Each row was made from one walk, in order. Every step used is in the known rows, and no mark comes twice. Write each row's walk.
Known rows
goluge nozas ravave tedap reror laku fufat: [-16   9  41   0  22  21  45  -1 -16  45   1  -9 -36 -19  70 -13  50   4
  14 -29 -35  42 -19   8  38  11  17  21   4  20 -23  43  16  -2 -29 -33
   2 -29 -16  24 -27  -7  61   7  22  43  19  46  16   4  24]
fuliv goluge nozas ravave tedap sazeg nuted safik dimuna: [-22  -3  21   5   6  51  37 -64 -55  18 -10 -17 -21  -6  63  -9  71  12
  35  17 -15   6  -5  13  29 -21   1   6  36  39  -8  45  44 -27 -70 -40
  11 -24 -36  36  -3  31  32  14  24  -4 -56  39   4   3  16]
laku reror tedap ravave: [-14  22  37  14  14  -9   8  21 -19  40   7   6  -7 -29  33 -24  28  -2
 -12 -20 -15  29 -18  -3  26   0   1   3  -3  29 -19  25  38  -8 -42 -19
 -15 -29  -3  18 -33  -4  28  18  10   8  19  12 -17   7  21]
tedap reror: [-24   8  36   1   8  12  12   5 -12  28  -6  -8 -10 -22  24 -22  26 -24
 -14  -4 -11  35 -14   3  32   7  -4  15  14  10 -18  29  32  -5 -31  -7
  -9 -20 -12  -5 -10   0  27   0  16   1   6  22   8  14  16]
sazeg tedap reror laku ravave nozas goluge: [-24   9  29 -15   5  14  18  23 -38  54  -7  17 -21 -13  41  -4  26 -19
   1 -17 -55  42 -32  -1  54   0 -27  14   8   7 -17  31  15  -1 -31 -42
 -12 -32  -8  -4 -18   4  38   5  13  23   6  30  -3 -12  42]
fufat laku reror: [  6  13  38  20  22   6   8  29 -14  36   3 -13 -14 -28  27 -32  29   3
 -21 -25 -18  26  -2   5  19 -11   4  13 -19  27 -15  23  38 -12 -27 -16
   6 -30 -17  14 -25  -3  31   6  27   8   9  15   0  12  -5]
laku ravave nozas goluge fuliv: [-15  -1  38  12  20  37  26  33 -12  19 -28  -7 -24 -25  38  -6  34 -19
  -7 -15 -34  24 -10  11  35  -7 -24  16  12  32  -8  25  32  -5 -23 -12
   6 -30  -4  11   5   6  41  -8  22  18 -17  13   8 -22  43]
fufat laku: [  3  10  35  17  21  14  15  19 -11  23  -5 -16 -17 -26  21 -27  24  -7
 -19 -13 -15  23  -8   8  21   0  -5   9  -6  16  -8  27  38  -9 -31   1
   1 -27 -13   4 -18  -2  28  -4  25   8   1  16  10  12   2]
goluge fuliv fufat laku reror tedap sazeg nuted safik: [-13  15  36  13  25  20  39 -14 -31  63   9   8 -15 -12  50 -18  68  18
  21 -17 -20  21  15  15  16 -18 -20   8 -21  60  -7  37  69 -13 -35 -32
  16 -35 -16  30  -7  21  28  47  27 -34 -26  13  -5  28   6]
dimuna safik nuted sazeg tedap reror laku: [-36   0  37 -10  -9   0  20 -10 -44  24  24  13 -22  -5  38 -10  34 -35
  15  -7 -21  33 -53   7  46  -5   3  11  25  19 -34  36  29 -30 -34 -31
 -16  -6 -23   9 -15  27  16  -4  26  -4 -10  42 -14  16  25]
safik nuted sazeg tedap: [-20   2  26   5   0  10   5 -11 -28  18   6   2  -7 -19  26 -16  36 -32
 -10  12 -11  17 -35   7  37   1  22  -4  19  21 -22  24  29 -11 -50 -18
  -7  -2 -22   5 -15  34  11  -1  16   3  -7  28 -13   4  24]
fuliv goluge nozas ravave laku reror tedap sazeg: [  0  14  38  11   3  37  43 -37 -39  44  -5  -8  -9 -10  51 -11  57  11
  12 -15 -36  19   8  21  33  -2   7  10 -28  43 -14  34  53   4 -56 -29
  -3 -27 -39  28   2  -3  41  45  32  30  -4  22   2 -10  10]
dimuna safik nuted sazeg: [-24  -5  38  13   2  13  17  -5 -25 -10  10  -8 -20 -18  32 -21  31 -34
  -3  -4  -2  21 -37  13  31 -16   8   4  36  34 -25  30  34 -37 -37 -16
  -4  -4 -29  21  -4  26  10 -21  30  -8 -31  28 -13  11  14]
nozas goluge fuliv: [-19   3  43   8  13  38  27  18 -17  13 -29 -18  -9 -15  26  -8  35 -15
 -14   2 -13  23 -10  16  33  -2  -5  13   9  32 -10  19  47  -5 -25  10
   2 -22  -2   9  11   6  39 -12  16   8 -10  22  17  -8  37]
koze vele: [ -8  13  30  14  11  16  12  11 -20   6 -22 -14  -6 -28  20 -21  19 -25
 -14  -2  -7  31  -1   4  25  14  11   8   7  11  -5  28  33 -10 -40  -1
 -15 -17  -9 -13 -14   3  22 -17  14  20  -2  17  10   6  18]
dimuna safik nuted: [-19   2  40   8  11  13  14   9 -18 -10   7 -14 -21 -21  24 -27  27 -36
  -3 -13  -3  22 -30  11  28 -14  13   5  36  25 -27  33  39 -38 -31 -15
  -5 -13 -26  21  -8  12  14 -16  24  -8 -30  27  -8   1  14]
tedap sazeg nuted: [-32   3  19   3  20  17  -1  -7 -25  25 -12  -1   3 -17  26 -16  39 -11
 -10  11  -9  19   0   7  31   3  -6  -8  27  14  -9  34  37  -4 -63  -6
  -3 -18 -17   0 -14  18   6  13   9  -3 -16  13  12  12  21]
fuliv fufat laku: [ 11  14  36  17  19  24  27  15  -8  29   2 -14 -28 -30  22 -34  30  -8
 -12 -20 -12  25 -11  10  22  -9  -6   1 -18  24  -9  29  40  -7 -17 -15
  12 -24 -18  10  -8  -1  35  -3  15   0  -3  18   8   6  -4]
fufat laku ravave tedap: [  9  12  39  19  28   8  18  31  -6  37  -2 -15 -38 -29  31 -30  27  -3
  -4 -26 -30  30  -7   9  19  -5 -14  13  14  10  -7  31  30 -12 -39 -25
   3 -39 -14  10 -35  -4  38   4  23  20   6  17  -2   7  13]
fuliv goluge: [ -8  11  30   4  14  27   8  -1 -19  10 -14 -22 -14 -29  23 -26  29  -3
 -14  -4 -11  20 -20   2  28 -11  -2   2   7  17 -11  25  33 -12 -36 -16
  -1 -16 -22   0   5  -2  26 -10  12  11 -12  17   4  -3   6]
nozas ravave tedap: [ -9   7  42   8   9  29  22  -2 -13  17 -13 -26 -23 -24  35 -27  29 -12
  -8  -9 -20  26 -14   9  30   5  14  10  23  10 -14  29  36  -1 -41 -19
   7 -27 -16  14 -25   3  33   2   8  26   4  34   3   1  17]
sazeg tedap reror laku fufat: [-33  19  26  -7  19  -3  15  17 -21  51   8   8 -20 -16  42 -22  34  -7
  -2 -22 -27  42 -38  -5  43   9   9  12   0   1 -29  33  13  -5 -30 -27
 -12 -20 -11  -3 -37  -3  35   7   6  23  27  36  -2  12  25]
safik nuted sazeg tedap reror laku fufat fuliv: [-33   9  28  11  11  -7  19  -3 -36  42  18  19 -24 -15  53 -13  48 -27
  17 -21 -21  31 -50   5  39  13   9   8   4  22 -34  32   5  -7 -33 -34
  -5 -12 -27  16 -12  23  34  13  32  13  19  30 -13  10  32]
koze ravave laku reror tedap sazeg: [-17  11  52  21 -11  10  20   3 -31  48  -1  -2  -5  -7  33 -18  25  -5
  -8 -28 -25  34  12  12  30  16   6  17  -3  24 -20  35  49  -1 -56  -8
 -20 -33 -23   9 -27  -2  24  41  23  19  15  12  -9  16  21]
tedap ravave nozas goluge fuliv: [-20  -9  34  12  10  43  24  26 -21  23 -25   1 -14 -22  34  -7  33 -25
  -9  -3 -18  14 -13  10  42   7 -24  10   9  35 -12  25  37   0 -31   9
  -1 -31   5  14   2   6  44  -7  11  19  -4  16  12 -15  40]
fuliv fufat laku reror tedap: [ 15  28  45  12  21   4  31  14 -14  50  15  -2 -21 -27  31 -33  36  10
  -7 -36 -25  33  -7   5  15 -16   0   3 -35  41 -13  28  48  -8 -18 -35
   9 -34 -19  22 -14  -3  37  19  22  -9   5  14 -13  13  -6]
sazeg nuted safik: [-33   5  19  12  13  13   5  -9 -26  13 -14 -17 -11 -18  34 -21  41  -3
  -7   7  -7  17 -13  -3  20  -9   2   5  25  21  -2  33  39 -24 -43 -14
  -1 -15 -16   6 -25  21   4   2   8 -11 -33  26   0  21  13]
fufat laku reror tedap: [  7  24  44  12  22  -5  17  18 -18  46   9  -5 -10 -24  31 -26  30  11
 -12 -29 -28  31  -5   3  14  -7   1  11 -26  32 -11  25  45 -11 -30 -21
  -2 -36 -14  15 -25  -5  30  19  32   1  11  13 -12  19   1]
dimuna safik nuted sazeg tedap reror laku ravave: [-34   2  37  -1  -3  -8  21   6 -41  28  26  18 -33 -11  44  -9  35 -35
  18 -21 -32  38 -56   6  45 -11  -6  11  30  17 -33  34  20 -33 -33 -48
 -17  -8 -19   9 -23  26  19  -2  28   3 -10  37 -24   5  34]
laku fufat fuliv goluge nozas: [ -1  17  25  22  34  31  21  -3 -21  15 -12 -15 -24 -31  49 -19  58  -1
   4  -7  -9  13 -15   4  24   2   9   5 -17  29 -12  29  16  -7 -32 -12
  12 -21 -30  24  26   0  53  -6  32  27  -6   8  11 -17  15]
goluge nozas: [ -7  10  32   7  21  24  13   6 -10  11 -13 -15 -11 -26  30 -13  40 -11
 -14   6 -10  26  -4   8  28   2  17   7   3  19  -5  34  37 -10 -36   7
  -1 -15 -16  11  -1   7  32  -9  22  13 -11  14  19  -6  19]
tedap ravave laku: [-16   6  29  34   3  15  16  17 -14  22 -13  -9 -22 -17  23 -30  22 -23
 -11 -17 -10  15 -16  11  33  11   0   9  11   9 -16  30  35  -6 -44  10
 -20 -20 -15   7 -39  -6  24  10   3  29  15  20   4   8  20]
safik nuted sazeg tedap reror laku: [-30   1  32 -10  -5  -1  12 -10 -34  38  16  12 -14 -11  36  -8  34 -27
   4  -4 -25  35 -43   4  44   4  10   6  18  17 -28  32  23 -10 -38 -28
 -17  -5 -21  -1 -18  26  18   7  22   2   5  38  -8  14  26]

Which walk is each row?
[-25  -3  28   2  14  31  16 -23 -30  32 -14  -9  -9 -15  39 -17  44  -9
   2   5 -19  17   0  12  35   8   1  -4  34  15 -11  36  38   7 -70 -23
   6 -28 -18  12 -26  19  20  23   6  15  -8  31   9   9  22] => nozas ravave tedap sazeg nuted
[-18   4  45   0   1  26  29 -10 -17  36  -8 -16 -22 -18  38 -23  30 -23
  -1  -9 -22  32 -15   7  36  13   4  20  20  11 -19  33  33   4 -39 -25
   2 -29 -13   6 -21   2  40  10  10  20  13  38   5  12  16] => nozas ravave tedap reror
[-12   6  36  28  -1  31  34  -2 -18  11 -19 -29 -21 -14  29 -26  28 -19
 -12 -22 -20  17 -15  14  31   7  15  15  -1  11 -12  27  40  -1 -35  -4
  -6 -19 -25  12 -31  -2  23  11  10  33   4  34   7   1  13] => nozas ravave laku
[-12  15  30   9  31  19  29  -3 -29  36  -2  -4 -31 -24  60 -11  56   6
  19 -25 -24  32 -24   2  31   5  -6  13 -18  25 -19  38  11  -6 -20 -23
   2 -24 -26  18  22  -9  61   2  38  27   7  17  18  -6  18] => tedap reror laku fufat fuliv goluge nozas
[-18  -4  21  -2   9  53  30 -58 -46  30 -16 -15 -15 -14  59  -9  70  11
  22  23 -20   8   7  13  32  -9  -4   1  24  35  -3  43  47 -10 -72 -35
  13 -25 -31  24   3  26  33  24  18  11 -42  36  12  -1  15] => fuliv goluge nozas ravave tedap sazeg nuted safik
[-35  -3  35  -3 -12   9  19 -20 -40  22  17  13 -14  -7  29 -14  38 -51
   8   9  -9  22 -44   7  45  -2   8  10  26  24 -32  31  33 -25 -43 -26
 -12  -5 -23   6  -5  34  16  -4  24 -10 -11  37 -20  17  21] => dimuna safik nuted sazeg tedap reror
[-26   0  33   4  -4  12  12 -11 -35   4  14   3 -15 -13  27 -19  36 -39
   1   9  -7  16 -44  10  41 -10  18   1  27  23 -28  27  36 -30 -46 -19
  -5  -3 -26  14 -11  36   8 -11  19  -4 -22  33 -21   8  20] => dimuna safik nuted sazeg tedap
[-13   2  30  -2  10  35  12  11 -22  15 -21  -9 -10 -20  28 -16  23 -19
 -19   0 -24  24 -14   7  37  -3 -15   8  13  24  -9  27  29  -5 -35 -10
   1 -27 -17   8   1   5  28 -14  14  13 -16  21   8  -7  24] => ravave nozas goluge
[ -2   6  40   6  14  38  31  -9 -16  17 -15 -24 -21 -23  44 -14  45 -10
  -2   1 -23  23  -4  13  30   7  24  12  12  18  -8  35  39   0 -42 -10
   8 -24 -16  22 -13   7  46   2  16  32  -3  32  15  -8  20] => goluge nozas ravave tedap
[-11  17  40   6  28   0   8  36  -8  29  -3 -13 -40 -26  41 -25  23   6
   1 -35 -37  45 -22   7  25  -9  -7  13  36   0 -15  37  23 -17 -34 -34
  -9 -29 -14  12 -41  -6  30   2  13  27   2  23   1   0  29] => reror laku ravave tedap
[-31  -5  33  -7  -1   0  19   5 -39  31  25  25 -35 -14  49  -8  33 -41
  23 -25 -43  35 -50   2  50 -11 -17  14  29  18 -31  41  15 -29 -30 -55
 -15 -13 -24  11 -21  27  19   1  30   5 -18  33 -24   3  29] => dimuna safik nuted sazeg tedap reror laku ravave nozas
[  3   5  33   7   9  48  33 -21 -28   6 -18 -28 -15 -29  41  -9  48   0
  -5   4 -18  14 -14   7  31  -4  15   1 -13  30  -8  27  37  -3 -36 -15
   8 -16 -19  13  16   3  43  -6  22  29 -16  26  17 -24  10] => fuliv goluge nozas ravave
[-23   3  35  -7  11  15  21  30 -27  42 -10   6 -27 -20  43  -6  22 -15
  -1 -28 -50  46 -26   3  42  -6 -39  18  17  17 -15  33  14  -8 -22 -39
 -10 -33 -12   2 -10  -5  38  -5  23  19  -4  25   6  -9  37] => tedap reror laku ravave nozas goluge
[ -8  20  27   9  19   8  26 -19 -37  64  18  11 -11 -15  46 -27  57  18
  12 -15 -21  24   9   8  16 -22 -20  -1 -16  50  -9  38  56 -16 -46 -47
  11 -34 -25  26 -17  19  18  44  22 -31 -24  17 -15  30  -5] => fuliv fufat laku reror tedap sazeg nuted safik
[ 10   9  45  21  25  35  40  19  -1  27  -7 -16 -31 -26  25 -26  42  -9
  -3 -22 -10  21  -4  17  21  -6  -5  11 -22  33  -8  29  52  -4  -7   1
  17 -24  -9  14   3   2  43   0  21  -4  -5  14  16   4   4] => goluge fuliv fufat laku
[-27  15  32 -14   7   2   9   9 -28  47   3   4 -13 -12  28 -14  26 -13
  -2  -9 -28  42 -30  -2  44   9   1  14   6  -5 -19  33  29  -2 -31 -16
 -17 -18  -8  -9 -26   3  28   8   6  11  18  30   5  10  25] => sazeg tedap reror laku
[ 13   4  40  23  32  35  41  34   3  35  -4  -5 -46 -36  37 -24  40 -14
   4 -39 -31  24  -3  11  23 -12 -26  13 -20  30  -6  34  38  -5  -4 -24
  19 -32 -10  17  -3   2  46   4  24   7 -13   5   8  -9   9] => goluge fuliv fufat laku ravave nozas
[ -9   8  37  -6  19  33  50 -16 -26  45  -2 -14 -39 -21  71 -14  55  14
  21 -27 -37  35 -24   4  38   1   9  17  -3  25 -23  40  16  -4 -31 -47
   5 -29 -23  21  -8 -12  68   4  25  46  11  46  15  -5  15] => fuliv goluge nozas ravave tedap reror laku fufat
[ 12   0  43  13  18  47  41  25 -18  45  -8  -5 -24 -21  39 -20  46  -6
  -5 -30 -31  21   4  17  30 -20 -16  14 -35  59 -14  25  47  -1  -6 -24
  27 -37 -15  29  13   2  56   2  28   2  -9  17   8  -7   6] => ravave nozas goluge fuliv fufat laku reror
[-12   3  19  16  31  46  33 -40 -42  35 -16  -6 -22 -20  65 -11  78   6
  26   1 -19   4   1  11  31  11   4  -6   4  34 -11  38  20   8 -67 -34
  23 -31 -32  33  15  16  53  25  25  34  -9  23  13 -13  21] => laku fufat fuliv goluge nozas ravave tedap sazeg nuted
[-12   8  43   7  11  48  40  13 -14  17 -23 -15 -20 -18  27 -15  41 -17
 -10  -6 -10  22 -14  19  34 -10  -6   6   0  42 -13  21  48  -4 -13  -5
  14 -19  -6  15  20   8  46 -12   8  -2 -13  23  14 -16  29] => nozas goluge fuliv fufat
[-25  -7  28  29 -19  10  25  -7 -44  16  12  11 -26  -3  28 -22  35 -48
   9  -5  -7   5 -44  15  47   2  12   5  24  23 -30  31  37 -26 -56  -9
 -21  -6 -27  18 -35  28  13   6  10  16  -3  35 -24  10  26] => dimuna safik nuted sazeg tedap ravave laku
[-16   1  41   5  25  29  27  43 -18  23 -21  -6 -31 -21  47  -2  31  -3
   2 -34 -47  35 -19  11  38 -11 -29  17  11  27  -9  30  28 -10 -15 -19
   0 -30  -4  15  -5   0  40  -7  23  24 -15  18  12 -21  44] => reror laku ravave nozas goluge fuliv
[-29  -2  30  -3  -9   7  11 -20 -30  36  10  12  -7 -14  28 -11  36 -42
  -4  14 -13  24 -36   5  42   9  14   5  18  21 -27  28  28  -6 -48 -23
 -11  -3 -20  -3 -10  32  19   6  20  -3   3  33 -13  15  24] => safik nuted sazeg tedap reror
[-10  10  42  13  21  37  30  14   2  16 -11 -17 -26 -27  26 -24  41 -15
  -5 -15  -5  25 -11  14  27  -6   5   7   0  28 -13  29  48  -5 -12  -1
  11 -14 -10  14   6   7  36  -3   8  -2  -9  16  14  -4  18] => goluge fuliv fufat
[-17  21  27  29  33   9   8  21 -10  15  -9 -11 -23 -30  39 -32  38 -14
  -9 -22  -5  22 -21   3  24   8   6   8   0  15 -18  26  15  -7 -29  -7
   8 -24 -21  18  -8  -1  36  -1  21  18   9  10   1   0  20] => laku fufat fuliv
[  6  13  34  24  26   5  17  36 -10  25  -4 -13 -28 -32  27 -26  26  -6
 -14 -27 -24  28 -11   5  20  -7 -15  10  -3  13  -8  25  28 -13 -30 -16
   1 -31 -10   4 -26  -4  30  -2  25  15   1  12   2   1  12] => fufat laku ravave
